Every row comes from one small tree of marks. The marks that hang from a mark follow it in brackets, in the order of their numbers. Every link used is in the known rows. Which tree was each row made from?
(in the rows, 128 means zero)
Known rows
J659[J694 J757[J298[J178[J190 J202]]]]: [219 105 148 131 120 147 130 131 118 168 185  60 105 135  94 130 113 127
 145 146 159 150 119 142  75 136 235 123 182 169 125 111 113 190 166  84
 138 140  63 119  97 152]
J190[J178[J640[J757] J659[J694]] J413]: [ 98 189 108  86 117 124 138 105 123  41 132 158 128 114 120 129 120 108
 106 149 164 117 116 116  94 145  52 111 136 180 107 104 129 141 155 127
 113 151 142 142 165 140]
J298[J178[J640 J659] J694[J202[J757]]]: [155 156 131  99 118 132 162  85 136 106 139 151 176 106 125 134 144 117
 170 149 105 151 151 137 121 119  92 151 138 103 123 137 152  73  95  56
 117  63 140 139  91 122]
J659[J694 J757]: [171  76 132 107 136 157 123 129 154 179 153 107 116 129 155 127 102  77
 144 133 154 150 123 131 167 150 195 136  60 112 142 150 138  62 164 148
 133 142 119 124 117 127]
J298[J178 J694]: [162  52 156 139 135 135 150  95 137 145 140 138 149 101 118 110 130  79
 120 132 108 150 140 147 150 138 107 143  77 137 105 151 143  28 136 129
 133 120 171 122  89 116]
J640[J757]: [120  89 120 143 127 121 128 124 155 136 102 119 120  99 134 118 137 147
 112 138 113 138 123 124 166 128 147 155  72 127 105 134 126  72 137 171
 121 130 160 129  95 124]
J413[J190[J178[J659]]]: [129 119 143 101 133 102 118 145 102  96 118 154 146 121 110 130 109 124
 111  94  79 106 138 127 133 150  47 134  89 154 149 129 104 130 160 154
 122 105 118 145 114 141]
J451[J640[J757[J298[J178[J202]]]]]: [168 103 134 145  97 137 141 133 135 160 150 111 124  95 119 120 173 182
  94 140 132 154 117 122  92 103 222 151 158 170  73 103 111 188 121 125
 119 142 113 119  77 148]
J202[J178[J190] J757[J298]]: [126 107 126 172 148 123 100 136 121 139 116  98 108 138 122 136 142 131
 158 121  99 120 107 124 135 124 161 123 161  77 129 129 116 156  97 138
 116 112  71 126  92 134]
J413[J190[J178[J202 J659[J694 J757]]]]: [183 123 139  73 128 116 123 154 114  67 175  98 132 124 118 121  86 104
 124 110 136 121 126 129  94 151 107 128 142 134 131 128  95 170 184 126
 125 109  79 152 136 161]
J382[J349[J190[J178[J640[J757]] J413]]]: [ 63 168 117 117 108 123 131 129 146 115 108 125 110 117 146 105 124 127
  97 122 177 111 106 122 142 143  52 111  78 147 126 112 150 140 130 149
 128 175 198 131 178  98]
J178[J190 J202 J640 J659[J694 J757]]: [177 139 119  51 112 135 122 139 126  85 178  95 116 122 105 145  92  94
 179 156 136 113 140 127  78 137 192 135 190 114 115  97 124 172 151  72
 147 123  47 146 138 164]
J202[J757[J298[J178 J694] J659]]: [172  88 166 180 189 124 142  77 126 207 121 122 171  95 153 128 157 138
 140 112 140 171 136 142 129 126 127 141 122 156 116 161 138  45 103  98
 131 135 151 109  96 112]
J694[J202]: [138  93 114 141 116 141 142 135 142 160 112 179 129 157 135 124 138 124
 134 126 110 144 143 132 178 122 169 149  56  98 152 148 132  59 146 175
 122  93 148 122  92 113]
J640[J757[J298[J178]]]: [160 125 151 182 134 126 137 102 132 192 116  96 121  98 107 123 155 161
 111 142 114 160 111 131 122 124 165 147 112 203 106 121 124 127 145 126
 113 138 145 118  74 128]
J413[J190[J178[J202 J640[J757] J659]]]: [110 187 118  94  96  83 128 139 113  14 133  97 137 105  84 119 116 159
 100 130  90 106 132 118  73 131  46 139 191 147  87 101  98 193 155 100
 110 114 103 161 131 162]
J349[J190[J178] J382]: [108 112 140 144 149 116 135 170 124 212 139 146 111 151 156 112 120  95
  99 106 156 109 130 144 212 142 125 116  42 114 187 154 127 105 171  96
 152 131 155 125 158 111]
J640[J757[J298[J178[J190]] J659[J694]]]: [165 112 147 169 153 138 136  94 110 170 127 127 125 124 105 142 141 172
 126 142 180 158 120 137  89 130 192 119 145 202 136 125 104 102 113  96
 125 175 127 103  98 142]
J178[J640]: [112 110 126 110 124 129 124 128 138 158 122 128 126 130 129 124 124 101
 137 139  87 129 147 126 152 136 126 136 106 109 128 134 151  73 144 127
 133 141 124 128 126 122]
J382[J349[J190[J413]]]: [104 103 145 111 144 142 124 154 145 189 105 157 101 131 181 112 126 115
 127  99 162 123 127 131 194 133 117 141  23 125 150 142 158  80 123 201
 153 156 182 119 159  86]
J190[J178[J202[J757] J640] J413]: [ 92 146 122 124 117  98 132 136 130  82 134  89 138 124 147 112 130 145
 107 126 126 112 137 118  97 125  62 118 175 104 120 116 144 182 125 112
 132 134 146 139 173 110]
J451[J640[J757[J298]]]: [133 104 104 144 110 142 124 133 145 179 125 148 116 110 144 130 167 147
 102 131 124 147 116 113 134 116 208 143 101 141  82 111 114 124 120 180
 114 150 106 118  79 144]
J202[J757[J298[J178[J190 J659[J694]]]]]: [194 126 146 117 158 128 126 109 105 183 144 137 125 104 132 155 135 156
 165 137 132 142 127 140  95 143 172 137 148 169 157 114 117 156  93  67
 132 101  90 123  93 144]
J178[J190 J202]: [149  63 121 127 118 114 121 156 126 112 137 120 117 128 108 125 124 143
 128 128  97 113 149 135 131 125 182 144 140 113 118 118 112 132 131 138
 149 116 102 129 108 135]
J298[J178[J190[J413] J202 J659] J694]: [171 114 165 104 116 128 147 116  99  19 151 143 140  95  75 124 121 118
 135 133 117 111 145 139  81 107  87 147 170 171  84 101 123 134 134 120
 146 112 118 137 119 136]
J694[J202[J178 J757[J298 J659]]]: [133 138 132 191 169 138 123 126 126 170  97 140 143 169 158 139 158 153
 157 103 145 152 108 121 155 104 178 131 134  81 150 163 117 101 104 158
 106 101 118 113 104 116]
J382[J349]: [134  61 133 110 129 133 115 129 150 220 116 164 140 109 171 126 128 142
 130 119 117 132 119 136 177 145 171 152  47 115 148 140 147  83 138 166
 143 124 184 117 115 100]
J382[J349[J190]]: [129  70 135 114 148 133 119 154 152 228 112 153 111 117 183 111 124 117
 135 102 149 129 132 138 206 149 164 142  15 105 152 149 148  74 121 171
 153 134 180 122 135  97]
J413[J190[J178[J202 J640 J659[J694]]]]: [141 164 124  60 123 106 128 146  99  63 170 142 130 145 112 122 101 104
 115 123 107 111 144 130  79 152  62 117 188 133 123 121 105 155 166  87
 125 105  83 156 154 164]
J202[J178 J694 J757[J298 J659]]: [118 151 129 199 190 132  87 120 131 190  83  77 140 127 164 139 133 143
 150 104 115 140 101 121 140 118 143 105 175  98 125 160 118 166  77 152
 111 120 115 117 133 127]

Write each row's tree
[ 81 174  93 122 106 120 104 133 134  56 117  59 111 119 126 139 115 174
 143 150  88 106 146 119  82 108  90 123 252  76 106 108 141 210  56 100
 136 127  98 138 160 131]  J178[J190[J413] J202[J694 J757] J640]
[ 76 185  99 134 114 106 112 130 136  74 123  52 140 115 145 114 117 156
 107 134 111 112 130 120  89 128  39 104 222 106 117 118 140 227  93 119
 127 120 139 139 188 120]  J190[J178[J202[J694 J757] J640] J413]
[177 125 109 158 128 162 143 108 149 163 152 122 135 144 118 119 133  65
 153 135 139 169 122 136 150 123 176 144 103 123  94 150 133  63 191 161
 115  96  89 128  72 131]  J659[J757[J298[J694[J202]]]]
[119 167 117  98  88 142 120 135 109  39 124 173 126 171  71 154 121  89
 179 141  86  97 121 122 117 112 140 123 167  73 138 108 119 157 114 116
 112  83  66 141 113 148]  J694[J202[J178[J190 J640 J659]]]
[149  94 146 165 111 143 133 106 117 162 118 144 138 108  99 152 162 188
 112 127 138 149 120 120  85 103 198 130 138 189 112 102 103 148  76 127
 128 193 116  98  79 143]  J451[J640[J757[J298[J178[J190]] J659]]]
[ 80 137 128 123 116 123 133 125 122 100 122 134 130 146 118 121 120  92
  97 126 115 111 129 120 121 138  37 104 113 151 139 119 148 133 160 151
 129 161 149 126 162 110]  J190[J178[J640] J413]
[184  89 159  87 127 135 133 117 105 132 148 163 127 114 108 151 111 124
 151 140 124 129 140 145 110 147 156 133 109 160 159 116 119 121 119  94
 141 118 122 125 105 141]  J298[J178[J190 J659[J694]]]
[ 61 179 144 123 128 131 141 160 114 154 141 140  98 168 138 116 113  80
 102 117 163 100 132 132 175 132  63  97  88 127 178 136 151 118 168  84
 147 168 139 126 199 107]  J349[J190[J178[J640] J413] J382]
[108 129 105 139 110 133 106 149 124  68 121  97 105 130 108 129 107 152
 121 133  96 103 137 128 105 112 119 120 193 118 103 114 122 192 101 174
 143 129 111 130 151 133]  J178[J190[J413] J202[J694]]
[ 78 182 138 119 127 117 144 178 112 131 159 117  96 169 132 105 117 101
  94 117 169  96 138 132 150 118  86 105 142 114 154 130 139 164 176  74
 153 151 127 134 214 118]  J349[J190[J178[J202 J640] J413] J382]
[192  94 149 158 145 128 148 112 122 163 165 114 141 108 108 102 147 114
 117 134 121 156 134 150 108 128 155 141 159 162  73 139 127 103 175 114
 132 104 117 127  86 135]  J757[J298[J178[J202] J694]]
[114 157 117  97 122 114 128 114 140 102 105 131 131  84 115 136 132 131
 143 151  99 122 134 115 130 127 126 155 123 152  94 107 134 119 132 115
 116 124 125 144 117 141]  J178[J640[J757] J659]
[ 88 107 157 163 152 127 110 125 119  58  86 126 132 144 133 140 127 144
 147 101 133 107 116 114 133  99 103 123 130  81 148 140 127 112  61 174
 130 164 132 112 150 108]  J202[J178[J190[J413]] J757[J659]]
[117 130 148 116 137 117 127 133 111  95 111 170 145 118 125 134 121 114
 106 106 120 104 124 122 136 133  51 125  76 187 139 112 128 152 167 186
 133 131 159 135 157 114]  J190[J178[J659] J413]
[141 166  92  82 126 121 143 115 131 120 148 171 153 144 162 142 129 120
 148 141 151 137 134 129 121 151 109 120 120  81 171 130 132 131 125  79
 115  68 133 141 136 131]  J190[J178[J640 J659[J694[J202[J757]]]]]
[115  66 123 129 121 138 131 123 152 143 104 167 146 101 160 138 154 157
 106 118 141 144 129 111 154 108 185 148  68 122 105 133 118  70  89 179
 129 178 164 110 110 128]  J451[J640[J757[J659]]]
[144 124  88 147 124 169 145 117 139 172 139 216 128 163 169 146 175 155
 114 134 200 176 120 118 128 110 251 131  96 137 119 143 104  70 113 171
 108 150 124 105  90 145]  J451[J640[J757[J298 J659[J694[J202]]]]]
[ 91 130 137 125 130 112 124 126 121  72 113 104 134 134 132 140 128 180
 147 122 129 112 154 117  88  98 114 134 209  99 125 113 139 134  69 106
 150 165 121 121 169 117]  J178[J190[J413] J202[J757[J659]] J640]
[126  82 132 123 139 115 121 149 144 213 120 152 127 123 174 102 120 113
 109  96 165 118 120 145 189 167 117 116  14 122 170 143 135 127 139 163
 150 130 204 125 148  94]  J382[J349[J190[J178]]]
[126 152 128 128 146 140  91 136 127 102  99 118 129 111 122 133 107  99
 148 120  72 109 108 123 157 129 108 119 144 101 114 135 117 181 110 175
 114  91 113 142 130 143]  J202[J178[J659] J694]
[150 137 159 144 132 135 132 112 117 223 136 109 127 137 109 126 136 114
 134 140  91 150 133 133 110 137 138 125 140 182 130 123 148 123 153  90
 124 146 112 117 107 129]  J757[J298[J178[J640]]]
[130 181 127 163 143 131 111  99 134 227 115  47 133 104 138 138 135 158
 149 146  80 154 130 130  97 133 110 117 207 142 131 127 151 190  86  67
 117 119 109 121 114 126]  J202[J694 J757[J298[J178[J640]]]]
[175  98 112 111 114 168 140 127 158 155 153 138 119 166 148 131 114  90
 148 141 162 161 123 132 166 136 208 139  59  93 155 157 136  63 170 162
 122 108 119 122  97 126]  J659[J694[J202] J757]
[123 115 140 105 126 131 118 136 108  75 109 181 117 119 107 152 114 124
 144 121  95 101 139 120 128 116 104 144 105 161 135  99 127 133 126 172
 142 130 107 132 135 127]  J178[J190[J413] J659]
[100 247  99 145 134 135  94 113 125 102 101  75 115 103  93 135 128 113
 148 149  82 120  92 110 102 121 122 110 234 147  68 106 114 230 120 123
  89 108  73 148 123 166]  J202[J178[J640[J757[J298]] J659] J694]
[180  62 157 129 151 115 138 115 121 139 146 110 146 120 148 138 126 192
 141 129 170 145 147 143  97 128 193 134 158 112 159 142 116 107  68  64
 151 138 144 111 131 125]  J298[J178[J190 J202[J757[J659[J694]]]]]
[103 158  86 134 119  93 108 128 145 125 129  43 151 105 150 112 119 148
 118 136  98 120 134 131 102 142  80 102 209  78 118 126 132 226  94  81
 127  97 143 143 160 128]  J190[J178[J202[J694 J757] J640]]
[119 163 128  80 123  76 120 145 111  60 137  92 147 111 121 126 120 161
 127 113  71 106 152 121  84 135  35 136 199 108 129 116 113 187 117  73
 123  87  93 158 141 146]  J413[J190[J178[J202[J757] J640 J659]]]
[ 73 168 117 130  73 160 131 135 113  10 119 156 104 204  74 139 121  95
 151 140 106 102 118 116 116 101 105 109 163  72 137 117 138 125 118 163
 112 133  85 126 134 127]  J694[J202[J178[J190[J413] J640]]]
[151 145 102 169 155 150 146 110 137 177 120 182 124 160 149 138 159 160
 124 136 196 179 115 129 135 123 221 135 108 158 126 154 109  55 143 157
 107 125 138 110  99 135]  J640[J757[J298 J659[J694[J202]]]]
[ 90 168  97 143  87 141 137 122 146  49 111 123 117 158  96 120 140 117
 137 152 113 134 104 113 144 107 150 131 136  62 108 135 129 103 127 145
  89 109 122 134 101 134]  J694[J202[J178[J640[J757]]]]
[ 86 150 131 122 135 121 137 159 122 204 146 131 110 157 142 112 115  81
 108 121 152 105 138 139 190 145  97 104  87 103 183 144 141 115 165  51
 146 146 132 128 174 117]  J349[J190[J178[J640]] J382]
[ 96 109 138 126 135 127 124 152 134 164 114 160 115 135 167 101 119 115
  99  90 177 109 115 135 175 150  76 115  27 142 161 135 146 129 138 196
 148 157 208 120 173  85]  J382[J349[J190[J178 J413]]]
[106 175 127  92 126  89 129 135 119  59 131 111 150 106 139 127 129 147
 124 122 117 102 137 116  87 121  51 128 187 130 116 101 133 207 127 103
 133 107 129 148 178 122]  J190[J178[J202[J757] J640 J659] J413]
[ 95 174  97 155 124 103 118 112 138  97 106  59 156 100 116 118 120 168
  93 138 139 123 122 124  86 127  89  98 210 141  91 124 111 209 110 104
 120 150 163 132 167 142]  J190[J178[J202[J694] J640[J757[J659]]]]
[ 82 125 127 115 103 138 123 128 118  84 118 141 107 146  98 137 114 104
 135 139  90 101 145 121 115 121  92 124 143 130 129 106 148 108 120 138
 140 167  98 125 142 121]  J178[J190[J413] J640]
[127 113 104 153 115 153 134 117 129  45 119 168 119 176 111 139 130 139
 140 140 182 136  99 125 133 114 202 117 125  84 137 151  98  62  96 154
 104 129 131 116 111 142]  J640[J757[J659[J694[J202[J178[J190]]]]]]
[168  78 136 140 113 148 166  97 139 123 142 171 155 134 111 110 140  99
 126 141 121 162 142 150 156 126 125 147  70 116 126 160 141  22 141 140
 120  91 170 121  76 114]  J298[J178 J694[J202]]
[ 82 144 151 145 148 127 140 169 114 166 132 158  97 161 151 114 120  98
  88 101 175 104 127 134 199 128  81 111  51 139 188 147 136 107 169 132
 149 154 164 120 185 102]  J349[J190[J178 J413] J382]
